Each row comes from the steps of one path. Every step used is in the known rows, and no mark comes twice. Write the path behind each row, first mark first.
In the rows, 128 means zero.
Known rows
tosag/palaz: [112 163 175 122 136 146 133 132 162 120 122 158 173 147 144 125 144 135
  99 134 137 133 150 106 140]
dizivi/palaz/feveg/zudab/mufu: [157 164  86 131  67 130 148 125 148  85 146 161 114 105 121 122 184 111
 111 102 124 156 109 121 130]
ludor/lapip: [166 155 138 151 121 130 141 101 164  98 134 123 141 103 102 140 134 149
 110 133 107 121 117 112 126]
lapip/dizivi: [141 145 138  77 143 115  98 130 142 148 119 151 151  99 135 119 115 137
 158 141 121 115 109 152 106]
dizivi/palaz/feveg: [136 141 122 143 110 133 104 138  88 111 111 142 136 112 170 114 183 117
 139 142 126 134 138 130 167]
ludor/lapip/dizivi/palaz/feveg: [173 176 144 119 119 128  94 120 120 106 106 154 166  71 149 121 174 143
 149 160 105 115 120 138 145]
sodak/feveg: [119 144 114 114 136 161 116 113 137 133 118  98  83 127  99 140 148 157
 131 102 111 156  88 116 142]
lapip/dizivi/palaz/feveg/sodak: [175 163 136 114 120 137 108 126 121 154  65 139 182 102 192  99 156 142
 162 164 112 108 131 174 162]
sodak/feveg/palaz: [102 150 129  91 105 177  98 125 171 153  99 117 137 101  96 123 157 149
 122 102 109 134  82 139 136]
zudab/feveg: [137 150  78 150 135 143 116 110 112 144 144 127 126 113 117 133 168 118
 133 127 129 149 124 100 142]
tosag/palaz/dizivi: [107 150 189  92 161 134 107 145 127 128 140 176 170 119 129  92 155 169
 107 117 157 112 184 129 129]
ludor/lapip/feveg/zudab/mufu/bizevup: [214 181  73 124  86 141 215 110 202  63 155 112  80  93  82 150 138 103
  91 100 119 154  80 106 116]
zudab/mufu: [160 141  82 130 109 121 145 120 146 102 151 162 119 131 113 106 151 111
 117 110 140 137  99 122 124]
sodak/feveg/lapip/dizivi: [147 161 105  30 130 148 102  99 187 149  78 144 131  82 108 152 111 195
 155 105  84 135  71 175 113]
feveg/lapip/dizivi: [155 146 114  46 128 118 116 108 183 148  85 165 169  88 139 143 104 172
 153 129  99 112 104 185 100]
palaz/dizivi: [121 118 142 101 154 113 100 139  99 131 146 144 125 104 104  94 137 157
 133 115 150 108 165 148 124]
tosag/palaz/dizivi/lapip: [152 189 150  95 137 109 104 153 144 112 107 165 135 150 138 109 206 168
 105 118 138 125 184 147 138]
geket/feveg: [135 125 123 151 124 182 153 108 101 128 125 109  97 121  97 151 123 140
 132 114 134 119 107 100 146]
geket/feveg/lapip/dizivi: [157 145 113  67 124 159 135  93 162 146  86 154 147  83 112 159  93 182
 156 118 101 100  91 163 117]
mufu/zudab/feveg/palaz/dizivi: [117 149 121  84 131 132  92 135 135 160 134 171 182  69  80  90 170 152
 101  98 160 118 140 158 122]
mufu/zudab/feveg: [143 160  83 140 142 129 138 114 129 142 138 135 139 115 100 135 153 123
  98 111 145 167 101 113 135]
palaz/feveg/sodak: [177 123 120 154 121 148 151 115 121 142  88 120 163 121 153 111 160 155
 148 141 117 116 119 149 175]
palaz/dizivi/lapip/feveg/zudab: [185 195 111  70  99 111 138 118 173 119 134 124  65  96 110 148 176 173
  75  72 104 124 160 152 125]

Write each row's path
[212 194  66  73  86 103 153 119 182  93 153 152  60 103  96 119 203 155
  71  64 115 131 127 148 118] => palaz/dizivi/lapip/feveg/zudab/mufu
[ 95 135 146  61 133 159  78 134 137 155 117 135 130  74  79  88 171 179
 126  90 134 108 119 159 127] => sodak/feveg/palaz/dizivi
[143 141  99 102  95 141 124 114 142 109  78 159 153  95 167 148 164 152
 133 128  97 128 133 169 162] => dizivi/palaz/feveg/lapip
[168 159 112 101 137  95  98 150 117 114 112 144 102 135 130 118 187 163
 126 112 131 123 171 162 131] => palaz/dizivi/lapip
[131 149 129 125  82 145 132 124 123 108 127 138 124 100 134 143 167 127
 118 122 114 147 143 129 141] => dizivi/palaz/feveg/zudab
[153 159 130  96 108 147 102 137 134 132  96 144 117 111 101 119 198 173
 119 106 134  94 151 163 135] => geket/feveg/palaz/dizivi/lapip
[134 141  85  81 114 167 130  95 183 130  81 122 103 106 108 164 132 187
 123  89  83 149  85 154 137] => sodak/feveg/lapip
[186 213 139  76 139 116 118 128 154 123 110 145 102 124 146 120 212 179
  72  98 118 117 175 136 159] => tosag/palaz/dizivi/lapip/feveg
[156 155  61  99 114 131 156  95 176 134 105 157 159 103 104 166 142 162
  94  96 122 158 100 150 132] => mufu/zudab/feveg/lapip
[178 188 120  79  88 131 120 128 198 145  82 128 124 112 137 131 201 142
  89 106  98  98 124 170 150] => dizivi/lapip/feveg/palaz
[220 193 112  89 124 119 133 112 156 148  78 109 100 119 160 106 185 180
  96 111 107  96 162 184 164] => palaz/dizivi/lapip/feveg/sodak
[159 167 121  92  92 139 160 103 172 127 143 108  87  94 106 154 129 141
  83  87 100 133 129 124 126] => lapip/feveg/zudab
[115 153  95 123 107 164  99 116 152 160 122 142 177  92 110 118 178 116
 128 125 130 121 114 134 136] => zudab/feveg/palaz
[127 193 116  38 118 148  78 113 173 136  56 145 130  81 160 133 125 160
 142 125  87 138 106 175 113] => sodak/feveg/lapip/dizivi/palaz
[215 189  45 108  80 129 203 139 189  76 133 114  57 129 113 157 173  88
 100  92 124 165  91 126 124] => dizivi/lapip/feveg/zudab/mufu/bizevup
[172 129 107  61 125 124 117 108 156 138  91 174 177  76 130 145 136 186
 171 124  94 111  95 183 132] => palaz/feveg/lapip/dizivi
[158 162  80 155 130 156 134  98 138 160 103 108 153 120 152 118 151 134
 134 147 122 134 127 131 154] => zudab/feveg/sodak
[152 162 128  80 109 106  84 153 150 131  96 155 139 119 126 104 199 160
 121 109 131  98 165 185 120] => feveg/palaz/dizivi/lapip
[139 162 140  90  93 127 109 127 135 125 122 150 143  77 140 142 155 136
 140 128 111 139 131 142 123] => lapip/dizivi/palaz/feveg/zudab
[192 196 102  89  83 123 157 112 189 115 119 104  64 118 122 173 174 149
  75  84  89 140 135 135 133] => dizivi/lapip/feveg/zudab
[141 159 133  76  99 150 121 115 179 159 112 130 145  89 125 119 156 130
  90 105 107  92 113 150 143] => lapip/feveg/palaz
[167 175  93  95  78 122 128 126 155 100 140 177 136  88 122 113 177 119
 132 110 122 145 101 140 117] => lapip/dizivi/palaz/feveg/zudab/mufu
[149 167  77 109  83 153 155 106 184  99 154 128  70 111  66 131 160 145
 104  70 111 178  68 107 111] => sodak/feveg/zudab/mufu
[172 140  79 133  79 130 169 116 153  90 164 160 120 107  86 129 182 131
 121  91 125 155  86 119 133] => palaz/feveg/zudab/mufu
[140 196  90  63 118 133  74 110 158 148  75 171 162  75 176 132 140 134
 142 143 107 126 133 170 115] => zudab/feveg/lapip/dizivi/palaz
[131 149 151  49 124 137  92 131 147 156 132 148 143  63 105  85 167 163
  97  97 131  74 151 173 133] => lapip/feveg/palaz/dizivi
[146 205  96  56 119 119  95 115 168 145  72 178 174  78 158 138 129 134
 112 133 118 148 118 177 110] => mufu/zudab/feveg/lapip/dizivi/palaz
[136 178 124  45 111 121  88 127 170 136  67 171 166  88 182 129 114 138
 134 146 105 116 134 188 103] => feveg/lapip/dizivi/palaz
[208 182  56  89  99 115 182 146 165  82 150 129  53 110  99 128 180 112
  99  83 140 152 113 143 122] => palaz/dizivi/lapip/feveg/zudab/mufu/bizevup
[169 164  84 102  89 134 161 157 140  85 131 151 121  92 131 122 148  75
 157 131 139 163  87 135 112] => lapip/dizivi/palaz/feveg/zudab/mufu/bizevup
[194 187 107  80 133  99 114 123 134 126 118 125  68 110 129 127 198 169
  95  96 114 104 160 155 149] => palaz/dizivi/lapip/feveg
